What can hang from each mark:
keto: fabive
fabive: kinotet
melo: keto vuzug
laku: lopu melo
votud: defir
kinotet: fabive lumeb
lopu: kinotet laku
defir: laku votud

Every row comes from one small tree of marks. Brackets hold a mark, then the marks that hang from it, in alphabetical order. Every link used is in the known rows. Which tree was each row made from?
Known rows:
(keto (fabive (kinotet lumeb))): [ 0.03 -0.20  0.02  0.00 -0.07 -0.22  0.11  0.25  0.03 -0.09  0.09 -0.05
 -0.25 -0.20  0.34 -0.36 -0.29 -0.10 -0.39 -0.12 -0.11  0.19  0.33]
(laku (melo keto)): [-0.04 -0.12 -0.27 -0.07  0.15 -0.27  0.05  0.24  0.02  0.03  0.22  0.07
 -0.22 -0.14  0.23 -0.33 -0.10 -0.07 -0.30 -0.01 -0.22  0.23  0.10]
(defir (laku lopu) votud): [-0.21 -0.37 -0.23 -0.12  0.01 -0.10  0.32  0.37  0.11  0.24  0.18  0.21
 -0.21 -0.10  0.10 -0.28 -0.35  0.01 -0.10 -0.07 -0.02  0.10  0.03]
(melo (keto (fabive (kinotet lumeb))) vuzug): [ 0.05 -0.26 -0.23  0.08 -0.10 -0.26  0.17  0.06 -0.05 -0.05  0.22 -0.17
 -0.37 -0.05  0.25 -0.43 -0.29 -0.25 -0.36 -0.11 -0.42  0.29  0.23]
(laku (lopu kinotet) (melo (keto fabive) vuzug)): [ 0.06 -0.30 -0.22  0.24 -0.12 -0.36 -0.09  0.07  0.14  0.06  0.37  0.11
 -0.34 -0.04  0.08 -0.16 -0.12 -0.15 -0.36 -0.16 -0.31 -0.09 -0.08]
(keto (fabive kinotet)): [-0.06 -0.15  0.03  0.14  0.02 -0.26  0.04  0.32  0.03 -0.01  0.05 -0.08
 -0.30 -0.26  0.28 -0.23 -0.33 -0.03 -0.42 -0.02 -0.02  0.14  0.28]
(laku lopu melo): [-0.02 -0.21 -0.13  0.03  0.04 -0.31  0.00  0.38  0.06  0.09  0.20  0.17
 -0.07 -0.13  0.19 -0.21 -0.06  0.00 -0.29 -0.11 -0.05  0.06 -0.01]
(laku (lopu (kinotet fabive)) melo): [ 0.01 -0.21  0.06  0.12 -0.05 -0.24 -0.12  0.16  0.18  0.14  0.30  0.16
 -0.15 -0.09  0.08 -0.10 -0.20  0.10 -0.32 -0.22 -0.03 -0.11  0.04]
(lopu (kinotet fabive lumeb) laku): [-0.03 -0.24  0.32 -0.14 -0.05  0.04  0.07  0.18  0.07  0.16  0.25 -0.03
 -0.22 -0.12  0.13 -0.32 -0.37 -0.22 -0.15 -0.30  0.02  0.01  0.18]
(votud (defir (laku melo))): [ 0.00 -0.17 -0.14 -0.16  0.25 -0.06  0.25  0.25 -0.08  0.12  0.09 -0.10
 -0.28 -0.22  0.18 -0.16 -0.29 -0.12 -0.04  0.02  0.01  0.14  0.24]
(keto fabive): [-0.05 -0.15  0.14  0.12  0.06 -0.17  0.07  0.36  0.03  0.06  0.16  0.03
 -0.34 -0.20  0.27 -0.22 -0.23 -0.19 -0.25 -0.10 -0.08  0.12  0.26]
(laku lopu (melo (keto fabive))): [ 0.16 -0.22 -0.25  0.03  0.00 -0.29 -0.03  0.21  0.19 -0.05  0.27  0.34
 -0.23 -0.07  0.28 -0.23 -0.12 -0.14 -0.40 -0.09 -0.30  0.06  0.08]
(lopu (kinotet fabive)): [-0.12 -0.17  0.25  0.12  0.05 -0.09  0.01  0.19  0.01  0.20  0.25 -0.11
 -0.30 -0.16  0.05 -0.19 -0.32  0.00 -0.21 -0.21 -0.01  0.04  0.25]
(lopu kinotet (laku (melo vuzug))): [-0.15 -0.21  0.10  0.09  0.03 -0.27 -0.02  0.37  0.00  0.21  0.25 -0.21
 -0.29 -0.21  0.02 -0.12 -0.14 -0.19 -0.15 -0.10  0.04 -0.08 -0.11]
(defir (laku lopu melo) votud): [-0.15 -0.31 -0.31 -0.15  0.01 -0.22  0.22  0.39  0.22  0.19  0.20  0.30
 -0.17 -0.11  0.17 -0.18 -0.25  0.08 -0.16 -0.01 -0.02  0.01 -0.02]
(laku (lopu (kinotet fabive lumeb)) (melo keto)): [ 0.13 -0.29 -0.16 -0.10 -0.11 -0.17 -0.04 -0.08  0.18  0.01  0.40  0.27
 -0.17  0.04  0.15 -0.35 -0.17 -0.03 -0.35 -0.30 -0.29  0.05  0.06]
(lopu (kinotet fabive lumeb)): [-0.02 -0.21  0.25 -0.01 -0.05 -0.06  0.09  0.09  0.01  0.11  0.29 -0.05
 -0.25 -0.10  0.12 -0.34 -0.30 -0.08 -0.22 -0.29 -0.07  0.09  0.27]
(votud defir): [-0.04 -0.16  0.04  0.06  0.25 -0.02  0.33  0.32 -0.28  0.14  0.08 -0.20
 -0.31 -0.26  0.15 -0.29 -0.29 -0.08 -0.10 -0.12 -0.04  0.21  0.27]
(lopu (kinotet fabive lumeb) (laku (melo keto))): [ 0.09 -0.21  0.00 -0.27 -0.04 -0.06 -0.02  0.02  0.18  0.04  0.34  0.09
 -0.25 -0.06  0.20 -0.35 -0.30 -0.19 -0.28 -0.21 -0.19  0.01  0.12]
(votud (defir (laku (lopu kinotet) melo))): [-0.02 -0.30 -0.13 -0.03  0.11 -0.06  0.13  0.15 -0.01  0.16  0.13  0.05
 -0.18 -0.18  0.06 -0.12 -0.26  0.00 -0.11 -0.12  0.06 -0.04 -0.01]
(lopu (laku melo)): [-0.09 -0.14  0.05 -0.14  0.12 -0.21  0.03  0.48  0.06  0.12  0.15  0.02
 -0.17 -0.24  0.23 -0.21 -0.17 -0.14 -0.19 -0.02  0.08  0.04  0.04]
(melo keto vuzug): [-0.12 -0.23 -0.21  0.14  0.10 -0.22  0.20  0.20 -0.18  0.16  0.31 -0.23
 -0.34 -0.05  0.05 -0.38 -0.20 -0.24 -0.17 -0.07 -0.31  0.31  0.11]

Which tree is each row?
[-0.03 -0.31 -0.07  0.13 -0.18 -0.33  0.04  0.17  0.00  0.12  0.33  0.01
 -0.13 -0.05  0.05 -0.28 -0.02 -0.09 -0.21 -0.28 -0.13 -0.02 -0.14] -> (laku (lopu (kinotet lumeb)) (melo vuzug))
[ 0.25 -0.31 -0.36 -0.13  0.14 -0.05  0.18  0.05  0.10  0.00  0.18  0.24
 -0.33 -0.06  0.25 -0.18 -0.32 -0.20 -0.19 -0.05 -0.27  0.10  0.18] -> (votud (defir (laku lopu (melo (keto fabive)))))
[-0.18 -0.26 -0.49 -0.13  0.06 -0.26  0.30  0.21  0.08  0.17  0.32 -0.01
 -0.39 -0.04  0.09 -0.25 -0.27 -0.11 -0.11  0.06 -0.28  0.16  0.05] -> (defir (laku (melo keto vuzug)) votud)
[-0.06 -0.23  0.14 -0.19 -0.05 -0.15  0.01  0.29  0.06  0.09  0.20  0.02
 -0.15 -0.19  0.19 -0.32 -0.14 -0.15 -0.20 -0.18  0.05 -0.01 -0.05] -> (lopu (kinotet lumeb) (laku melo))
[-0.08 -0.37 -0.06  0.03  0.12  0.03  0.23  0.13 -0.11  0.25  0.11 -0.05
 -0.24 -0.16  0.01 -0.21 -0.36 -0.06 -0.05 -0.17  0.06  0.07  0.05] -> (votud (defir (laku (lopu kinotet))))
[ 0.00 -0.22 -0.24  0.21  0.00 -0.30  0.09  0.15 -0.05  0.01  0.19 -0.25
 -0.43 -0.12  0.18 -0.28 -0.32 -0.18 -0.39  0.00 -0.31  0.24  0.22] -> (melo (keto (fabive kinotet)) vuzug)
[-0.06 -0.17 -0.30  0.08  0.09 -0.36  0.10  0.20 -0.07  0.08  0.32 -0.14
 -0.31 -0.06  0.12 -0.27 -0.09 -0.14 -0.22 -0.02 -0.29  0.20  0.04] -> (laku (melo keto vuzug))
[ 0.10 -0.24  0.08 -0.03 -0.14 -0.18 -0.04  0.06  0.19  0.08  0.33  0.22
 -0.10 -0.05  0.14 -0.24 -0.17  0.02 -0.29 -0.33 -0.12 -0.06  0.09] -> (laku (lopu (kinotet fabive lumeb)) melo)
[-0.16 -0.32 -0.33 -0.04 -0.06 -0.28  0.25  0.34  0.15  0.24  0.29  0.10
 -0.24 -0.09  0.04 -0.10 -0.23 -0.02 -0.10 -0.03 -0.11 -0.02 -0.07] -> (defir (laku lopu (melo vuzug)) votud)
[-0.02 -0.16 -0.18 -0.21  0.13 -0.18  0.05  0.33  0.07  0.06  0.20  0.05
 -0.23 -0.15  0.23 -0.33 -0.19 -0.18 -0.25 -0.01 -0.13  0.15  0.03] -> (lopu (laku (melo keto)))
[-0.04 -0.18 -0.17  0.01  0.19 -0.13  0.31  0.22 -0.16  0.17  0.18 -0.30
 -0.37 -0.17  0.08 -0.11 -0.25 -0.20  0.03  0.01 -0.08  0.13  0.18] -> (votud (defir (laku (melo vuzug))))
[-0.22 -0.20 -0.23 -0.19  0.08 -0.21  0.25  0.41  0.17  0.15  0.16  0.14
 -0.26 -0.19  0.20 -0.17 -0.26  0.04 -0.11  0.05  0.02  0.09  0.11] -> (defir (laku melo) votud)
[-0.09 -0.21 -0.11 -0.12  0.11 -0.17 -0.06  0.25  0.07  0.09  0.22  0.02
 -0.25 -0.19  0.14 -0.29 -0.20 -0.12 -0.28 -0.06 -0.05  0.03 -0.08] -> (lopu kinotet (laku (melo keto)))
[ 0.04 -0.18 -0.36 -0.22  0.27 -0.04  0.26  0.13 -0.08  0.06  0.13 -0.06
 -0.33 -0.14  0.19 -0.27 -0.29 -0.16 -0.08  0.02 -0.17  0.27  0.21] -> (votud (defir (laku (melo keto))))
[ 0.07 -0.26  0.02  0.12 -0.21 -0.25  0.02  0.04  0.11  0.14  0.42  0.03
 -0.18  0.01  0.04 -0.18 -0.15 -0.10 -0.22 -0.33 -0.21 -0.08  0.03] -> (laku (lopu (kinotet fabive lumeb)) (melo vuzug))
[ 0.04 -0.31  0.15  0.02 -0.11 -0.07  0.06  0.07  0.08  0.14  0.31  0.12
 -0.14 -0.02  0.08 -0.34 -0.28 -0.05 -0.23 -0.38 -0.10  0.01  0.14] -> (laku (lopu (kinotet fabive lumeb)))
[ 0.11 -0.33 -0.48 -0.04  0.13 -0.10  0.28  0.07 -0.11  0.15  0.25 -0.07
 -0.30 -0.01  0.05 -0.22 -0.24 -0.20 -0.04 -0.06 -0.31  0.18  0.04] -> (votud (defir (laku lopu (melo keto vuzug))))
[-0.08 -0.34  0.06  0.06 -0.08 -0.12  0.09  0.20 -0.03  0.13  0.22  0.09
 -0.09 -0.09  0.09 -0.44 -0.14 -0.06 -0.24 -0.29 -0.05  0.07 -0.04] -> (laku (lopu (kinotet lumeb)))
[-0.06 -0.28  0.18  0.15 -0.04 -0.12 -0.02  0.17  0.07  0.22  0.30  0.06
 -0.20 -0.08  0.03 -0.20 -0.30  0.03 -0.28 -0.29 -0.02 -0.02  0.11] -> (laku (lopu (kinotet fabive)))
[ 0.01 -0.32 -0.33  0.06 -0.14 -0.29  0.04  0.01  0.00  0.07  0.39  0.05
 -0.19  0.04  0.03 -0.40 -0.04 -0.13 -0.28 -0.26 -0.35  0.07 -0.15] -> (laku (lopu (kinotet lumeb)) (melo keto vuzug))
[ 0.13 -0.30 -0.45 -0.18  0.19 -0.05  0.25  0.08 -0.02  0.08  0.19  0.10
 -0.23 -0.05  0.15 -0.25 -0.26 -0.11 -0.13 -0.05 -0.21  0.18  0.09] -> (votud (defir (laku lopu (melo keto))))
[ 0.12 -0.22 -0.37  0.02 -0.04 -0.35 -0.07  0.15  0.20 -0.10  0.17  0.21
 -0.21 -0.10  0.32 -0.23 -0.22  0.02 -0.57 -0.01 -0.25  0.08  0.08] -> (laku lopu (melo (keto (fabive kinotet))))
[-0.13 -0.27 -0.09  0.27 -0.08 -0.37 -0.05  0.27  0.02  0.20  0.30 -0.06
 -0.18 -0.12 -0.01 -0.11 -0.05 -0.03 -0.24 -0.19 -0.08 -0.09 -0.17] -> (laku (lopu kinotet) (melo vuzug))
[ 0.00 -0.23  0.03  0.25 -0.11 -0.31 -0.07  0.12  0.12  0.20  0.39 -0.03
 -0.24 -0.05 -0.02 -0.02 -0.18  0.00 -0.24 -0.23 -0.13 -0.15  0.01] -> (laku (lopu (kinotet fabive)) (melo vuzug))
[-0.17 -0.36 -0.03 -0.05 -0.07 -0.03  0.19  0.19  0.22  0.30  0.29  0.19
 -0.29 -0.06  0.02 -0.15 -0.47  0.08 -0.15 -0.19 -0.01 -0.07  0.10] -> (defir (laku (lopu (kinotet fabive))) votud)
[ 0.05 -0.31 -0.27  0.03  0.10 -0.14  0.27  0.18 -0.09  0.19  0.19 -0.12
 -0.24 -0.09  0.06 -0.10 -0.22 -0.18 -0.01 -0.09 -0.11  0.07  0.06] -> (votud (defir (laku lopu (melo vuzug))))
